Every row comes from one small tree of marks. The marks that hang from a mark follow it in brackets, in alphabetical order. Every link used is in the known rows. Which tree was each row made from?
In the rows, 128 means zero.
Known rows
B[U[N[M] Z]]: [155 150 133  97 143 117 123 100 168 188 127  99 131  70 130 132  94 135
 141 146]
M[N[Z]]: [185  71  80 148 126 170 133 151 138 157 133 161 107 106  94 147 135 153
 140 132]
M[N]: [157  84 105 134 133 169 116 163 103 148 114 190 126  90  98 124 108 147
 137 107]
U[Z]: [144 108 123 142 139 145 120 188 144 160 127 163 143 110 118 111 101 150
 157 160]
P[U[M] Z]: [126 191 165 136 151 181 138 184  84 117  55 169 118  49 165 137 161 174
 103 151]
U[M P Z[N]]: [101 141 151 100  99 117 126  97 191 172 148 134 155 102 124 115 105  96
 132 169]
Z[B]: [128  86 104 133 139 126 103 186  88  96 121 162 124 144 123  93 113 132
 154  99]
P[U]: [127 119 144 135 185 172 128 192  74  97  93 154 103  87 136 124 111 164
 119 136]
Z[P]: [121  92 136 138 109 164 132 157  98  89 144 132 138 150 140 117  86 157
 147 103]
N[M Z[B P]]: [139  82  91 142  64 125 159 132 127  81 185  82 102 199 166 142 139 149
 146  82]
N[M Z[P[U]]]: [139 114 130 145 110 171 185 136 110  83 159  77  80 143 177 174 136 182
 110 120]
B[U Z[N[M] P]]: [112  99 157 138 162 118 155  69 146 106 130  88 101 149 104 158 139 159
 126 134]
B[Z[N P[U]]]: [ 99 101 154 142 199 119 165 114 117  96 112 112  92 177  97 158 132 157
  97 167]
U[B M]: [122 161 134 119  94 143  84 141 103 124 115 156 173  79 135  85 138  84
 136 101]
Z[B N P[U[M]]]: [ 77 129 135 102 146  93 155  98  94  87 114  86  99 166 161 135 117 124
  99 110]
U[B P]: [101 141 134 140 114 133  89 139 116 108 152 151 166 137 126  94 125  72
 136 111]
M[N[Z[B]]]: [176  67  57 148 132 121 128 149 128 145 136 150 100 158 104 138 147 131
 143 110]
P[U[B] Z]: [110 180 131 168 189 143 129 188  80 116  65 172 115 104 138 130 182 147
 104 163]
M[N[Z[P]]]: [166  72  88 155 103 158 158 119 138 136 159 121 113 162 121 164 121 156
 135 115]
M[N[Z[B P]]]: [156  68  62 154 108 110 150 115 128 124 162 109 104 212 130 155 133 133
 137  94]
P[Z]: [138 121 132 157 135 179 125 207 103 120  86 198 127  92 119 117 142 184
 146 152]

Write each row's tree
[108 138 114 157 117 100 125 133 145 148 159 113 168 184 141 117 115 106
 143 140]
U[B Z[P]]
[111 151 149 157 136 113  85 127 136 111 145 155 174 161  95 106 163  60
 125 128]
U[B[Z] P]
[111  68  96 109 109 109 136 144 116 108 138 144  92 132 108 106 126 141
 141 106]
Z[B N[M]]
[133  81 134 125 125 140 137 132 145 123 128 161 104 110  70 128 150 152
 130 146]
B[Z[N[M]]]
[113  82 143 130 102 130 162 100 144 104 156 120 111 165  96 144 137 155
 123 129]
B[Z[N[M] P]]
[140 127 116  88 142  97 107 101 112 125 120  97 113 105 135 115 106 117
 139  82]
Z[B[U[N[M]]]]
[133 170 155  94 126 110 120  71 185 178 156  86 146  90 147 138  89 102
 131 138]
B[U[N[M] P Z]]
[139  73  88 151 107 116 142 142 124  83 167  90 112 217 147 133 125 140
 153 106]
N[Z[B P]]
[121 135 113 144 201  99 134 187 111 136 107 134 105 152 148 128 124 140
 124 153]
P[U[Z[B]]]
[121 164 109 106  59  82 134  79 166 173 181  81 165 161 145 125 106  86
 124 119]
U[B N[M] Z[P]]
[113 195 134 112  62 119 113 103 143 143 141 141 156 110 135 118 158  82
 111 120]
U[B N[M] P[Z]]
[110 226 151  99  67 113  90  85 146 153 115 142 187  91 140 103 151  52
 108 128]
U[B M N P[Z]]
[121 200 164 138 168 124 102 131  98 117  86 142 148  98 125 121 185  85
  94 133]
P[U[B[Z] M]]
[100 141 175 119 160 123 158  88 122 102 105 102 113 142 122 153 142 137
  87 152]
B[Z[N P[U[M]]]]
[135 182 158  90 125 100 122  52 169 177 127  58 169 108 162 136  74 108
 132 135]
B[U[M N Z[P]]]
[137 193 193  88 145 114  80  44 159 142 115  99 172  85 117 125 122  64
 116 123]
B[U[M N P] Z]
[155 181 150  83 149 111 100  85 169 199 100  99 163  50 136 119  88 106
 138 153]
B[U[M N Z]]
[110  98  99 132 114 116 152 161 120 118 106 168  85 131 114 124 169 171
 133 135]
P[Z[B N[M]]]
